Each row comes from the steps of one path. Every step used is in the known rows, and no mark comes twice. Write the path behind each row, first mark first.
(in the rows, 128 means zero)
Known rows
zapasod-mabesi-rumota-kiduf: [133  87 174 116 118 150 117 249 121 119 139 120 234 147 152 169 131 105
  97 125 129 145 148 172 121 114 140 111 142 162  95 108 128  95]
zoga-rivom-rumota-gires-dadaf: [172 104 107 130 114 122 138 177 111 108 110 114 140 102 171 155 103 122
  74 101  99 140 140 141  53 198 166 108 170 179  15 106 126 134]
gires-rumota: [157 126 125 135 122 130 119 131 109 129 130 122 137 107 163 109 129 146
 106 118 108 104 145 144  95 132 130 122 149 153 110 126 117 117]
gires-dadaf-pevif-boligi-rivom-rumota-nagoz: [131 181 112 114 126  95 136 121 180 199 129  86  84  85 211  94  98 157
 100  91 122 117 203 141  78 130 178 171 178 102 122 144 155 123]
pevif-dadaf-gires-rumota: [142 142 173 128 109 122 105 123 115 162 150 129 100  83 147 115  92 159
 113 101 103 102 166  94 103 134 153 156 146 175  88 138 155 119]
dadaf-gires-rumota-kiduf: [139 120 157 109 107 138 148 177 113 121 129 111 135 120 121 127 128 149
 110  95  96  90 141 150 104 131 156 120 203 177  42 101 113 105]
pevif-boligi-rivom: [120 170 110 118 147 100 150  89 169 153 132 119 119  97 101 130  86 148
 130 108 149 110 120 152 121 154 161 155 154  80 147 133 123 109]
zoga-rivom-rumota-gires-dadaf-pevif-boligi: [158 127 128 124 127  98 146 145 153 161 125  85 110 104 171 154 107 124
  82  77 121 117 160 116  96 197 148 147 154 161  51  93 119 167]
tubom-rumota: [135 109 173 146 118 145  91 145 131 112  95 148 116 108 146 141 120 141
 112 107 139 116 137 141 112 109 113 151 151 121 137 106 112 125]
dadaf-gires-rumota-mabesi: [151  95 152 117 126 174 114 169  86 128  96 104 182 130 144 136 153 125
 112  89 100 112 142 131 101 122 148 129 156 184  64  95 150 118]
nagoz-rumota-rivom-boligi: [132 156 157 122 176  92 139 169 145  86 140 121 142 139  99 126 139 148
 102 158  72 131 126 124 117 182 123 156 184 128 128  66 161  72]
boligi-rivom-rumota-gires-dadaf: [151 138 107 141 109 129 145 174 134 143 118 120 127 104 171 149  81 136
  72  77  90 135 131 154  46 183 228 148 162 167  42 149 157  85]
rumota-kiduf: [126 115 134 102 127 115 156 166 134 105 149 104 134 146 109 140 127 127
 134 136 110 136 132 145 139 136 130 124 171 121  93 113 105 113]
zoga-rivom: [146 131 116 119 135 118 113 114 136 106 101 124 139  96 121 143 122 125
 119 138 141 127 108 136 110 142 121  97 148 118  92 101 105 149]
konab-boligi-rivom-rumota: [156 184 123 159 146 115 147 143 131 121 142 146 154  73 134 113 100 144
  82  98 110 141 141 163 109 155 141 124 166 117 139 141 159  81]
rivom-boligi: [146 126 125 136 155  89 159 111 133 117 131 130 141 151 116 104 122 152
  95 136 111 116 127 132 122 151 133 145 138 118 138  87 149 105]
dadaf-gires-rumota-mabesi-zapasod: [137 126 145 104 140 205 120 178  66 121 107 111 202 144 155 160 127  83
  87 101 113 109 135 180 101 118 181 156 153 161  60  86 143  96]
dadaf-pevif-boligi-rivom-rumota-tubom: [119 162 152 102 147 108 154 124 190 175 143  94  81 128 129 142 105 140
 105  86 136 102 169 151 116 148 163 190 163 139  99 150  99 132]
pevif-dadaf: [121 140 149 118 129 105 119 107 131 142 168 128  91 104 135 119  94 134
 138 137 124 147 152  83 130 137 124 154 113 130 140 151 152 129]
gires-dadaf-pevif-boligi: [135 156 116 135 135 120 138 105 156 205 146  85  64 115 159 118 120 148
 110  87 155 103 176  84 143 138 139 171 105 102 148 124 142 156]
tubom-rumota-gires-dadaf-pevif: [134 109 177 161  97 175  81 148 146 178  86  99  76 128 176 176 121 134
  73  56 123 114 150 100 107 120 172 187 127 149  82 111 128 126]
boligi-rivom-rumota-nagoz: [130 162 116 107 124 106 126 146 152 122 112 133 151 103 184 110 110 140
 118 137  92 145 152 171  60 124 171 124 198 127  96 144 139  97]
rumota-gires-dadaf-pevif-boligi: [128 134 122 138 122 115 143 122 165 203 142  59  71 138 148 153 116 129
 103  62 132 105 160  89 143 165 171 177 118 128 110 119 133 147]
nagoz-rumota: [130 136 169 135 128 141 110 156 125 104 147 130 116 113 135 142 135 149
 141 142  94 141 136 129 121 137  97 128 142 147 129 148 141 116]
zapasod-mabesi: [145  85 142 126 134 140 111 165 115 113 117 120 194 132 147 130 133 121
 105 127 122 149 128 116 122 118 112 109  89 146 125 109 155 132]
boligi-rivom-rumota: [143 166 121 123 132 117 152 154 139 121 126 159 145  96 150 129 100 140
 109 125 112 141 125 170  78 147 162 133 161 145  95 140 142  85]
boligi-rivom-rumota-mabesi: [147 121 116  92 151 144 143 184 110 102 109 134 192 118 150 142 128 110
 113 135 103 163 120 164  82 143 155 134 151 147  74 115 158  90]
dadaf-gires-rumota: [154 130 151 134 107 151 120 143 108 151 107 130 134 101 145 117 126 148
  99  83 107  87 140 143  99 129 158 120 162 176  81 113 133 117]
dadaf-pevif-boligi-rivom: [117 189 129 121 147 109 146  76 200 189 124  95  87 102 123 149 106 138
 125 103 161 105 123 123 147 122 155 177 132  83 143 129 127 115]
nagoz-rumota-gires-dadaf-pevif: [135 137 177 148 104 167 103 162 138 161 137  81  67 131 169 178 139 139
  98  91  89 141 145  77 119 144 152 165 124 174  77 149 154 113]

Which path is each row?
[121 107 167 130 115 133  63 137 141 121  85 128 128 114 178 115 125 140
 126 120 116 127 168 145  94  89 117 138 192 100 142 113 111 137] | tubom-rumota-nagoz
[115 125 119 100 160 183 128 157  86  98 129 108 194 169 142 166 129  64
 112 141 129 148 124 170 136 122 156 152 122 105 110 105 136 108] | rumota-mabesi-zapasod
[142  72 167 125 139 168  80 176 100  97  85 122 171 135 149 151 149 116
 122 118 127 141 132 140 116 108 108 156 146 120 122  82 127 132] | tubom-rumota-mabesi
[132  92 168 135 116 151  64 208 130 144 108 118 239 135 208 133 138 101
 103 133 120 143 175 161  91  84 146 112 141 148 136 126 145 118] | zapasod-mabesi-rumota-nagoz
[114 145 177 131 124 121 117 120 135 165 149 132  86 103 112 131  86 139
 134 112 123 126 149  81 133 123 151 159 127 153 110 136 170 126] | pevif-dadaf-gires
[151  72 152 160 101 175  92 231 101 161 114 113 209 139 180 179 113  99
  60  76 119 140 151 141  81 145 200 131 108 195  77 132 160 102] | zapasod-mabesi-rumota-gires-dadaf
[133 130 148 122 101 135  94 135 129 153  96 101 139 109 176  98 136 152
 119  94  94  98 170 142  78 103 160 118 203 162  83 119 129 129] | dadaf-gires-rumota-nagoz
[128 176 102 100 165 160 162 162 124 172 143  97 150 119 191 167  98  90
  65  95 149 124 166 172 102 145 192 208 128 103  93 118 166  92] | gires-dadaf-pevif-boligi-rivom-rumota-mabesi-zapasod
[163  82 121  99 137 153 110 157  82 107 114  95 188 136 168 122 162 125
 117 127  98 137 143 138  99 138 120 126 143 151  86 106 130 120] | gires-rumota-mabesi
[132 152 159 154 120 142 109 119 181 206  92  91  60  92 152 180  82 148
  83  40 152  98 144 122 102 141 207 214 153 101  96 117 131 108] | tubom-rumota-gires-dadaf-pevif-boligi-rivom
[159 180 134 177 124 142 147 150 153 181 132  96 107  93 167 151  98 138
  40  50  99 138 150 114 106 166 196 171 145 150  82 149 175  83] | konab-boligi-rivom-rumota-gires-dadaf-pevif
[126 165 168 113 122 107 110 153 132 153 145 119 109  82 119 129 104 137
 111 110 100 102 167  91 100 152 163 165 179 170  67  97 160  96] | pevif-dadaf-gires-rumota-rivom
[116 155 163 118 141 130 109 186 139  92 135 118 126 115 110 152 150 126
 134 149  90 147 130 122 123 154 108 141 169 142 112 109 146  95] | nagoz-rumota-rivom
[143  98 173 161  99 192  86 216 127 196 109  93 179 146 204 199 132  91
  55  69 134 135 151 105 112 119 196 157  75 197  73 127 163 106] | zapasod-mabesi-rumota-gires-dadaf-pevif
[140  90 159 164 102 165  85 159 119 143  94 119 104 121 161 161 101 139
  78  68 115 114 145 127  83 154 176 167 157 144  85 114 128 121] | tubom-rumota-gires-dadaf
[133  97 164 108 147 168  95 187  98  86 130 107 164 140 143 154 169 121
 151 143  83 173 126 119 126 132  95 132 139 146 115 124 155 116] | nagoz-rumota-mabesi
[142 164 117 114 153  82 165 135 153 129 148 141 138  88 137 116  86 143
 122 113 121 117 141 175  96 174 152 146 170 117 121 127 140 113] | pevif-boligi-rivom-rumota
[136 149 131 118 122 119 157 173 138 116 118 134 153 120 141 156  96 119
 108 103  91 143 102 171  74 171 197 144 170 172  48 137 134  78] | boligi-rivom-rumota-gires
[131 137 139 108 128 133 142 154 151 129 124 127 119 130 124 139 111 134
 103 102 108 126 145 181  75 150 188 151 176 161  64 165 109 106] | boligi-rivom-rumota-tubom
[140 161 126 137 107 144 152 161 152 176 123 105  96 110 182 164  96 128
  71  76 103 134 135 123  72 153 214 170 139 173  35 143 161  87] | boligi-rivom-rumota-gires-dadaf-pevif
[121 135 156 165  94 180 103 181 136 209 128 107 118 143 179 192 131  99
  74  66 140 121 159 121 115 127 218 172 120 176  84 147 138 108] | mabesi-rumota-gires-dadaf-pevif
[153 145 108 103 152 128 149 158 140 180 128  92 127 108 177 138 124 136
  88  90 126 132 168 123  98 156 163 178 130 122  97 113 174 113] | gires-dadaf-pevif-boligi-rivom-rumota-mabesi
[128 165 109 101 141  73 146 133 167 138 134 109 144  94 171  93  96 143
 134 125 106 123 175 178  78 147 159 145 209  96 131 136 124 124] | pevif-boligi-rivom-rumota-nagoz
[122 173 144 109 144 101 171 141 186 170 139  96 119 121 138 164  96 122
 113  87 119 122 132 135 115 169 176 184 155 149  80 124 123 105] | dadaf-pevif-boligi-rivom-rumota-gires
[143 120 119 100 146 181 116 165  68  99 127 102 207 144 174 158 135  79
  88 134 111 128 140 187  94 123 153 153 144 133  91 101 125  97] | gires-rumota-mabesi-zapasod
[127 175 116 130 129 121 145  96 183 209 121  65  70 112 136 168  90 133
  96  61 143 109 135 105 124 160 216 195 133 102  88 142 139 116] | rumota-gires-dadaf-pevif-boligi-rivom
[124 121 161 132 139 151 103 242 134 127 110 131 237 127 142 172 142  80
  89 131 135 144 144 153 111 127 154 131 132 160 106  89 145  86] | zapasod-mabesi-rumota-rivom
[129  72 185 132 118 182  83 216 129 143 124 111 204 162 148 169 134  99
  88 104 129 129 169 164 108 122 163 137 119 182 105 148 114 128] | zapasod-mabesi-rumota-tubom
[162 123 130 135 110 131 121 162 135 141 106  97 109 111 194 166 127 115
  72  93 111 132 147 112  77 173 158 126 146 187  17 100 135 141] | zoga-rivom-rumota-gires-dadaf-pevif
[139 127 132 130 126 104 161 163 148 181 159  85  95 136 181 140 111 132
  87  64 111 112 181 108 111 182 155 173 133 172  87 124 145 143] | rivom-rumota-gires-dadaf-pevif-boligi
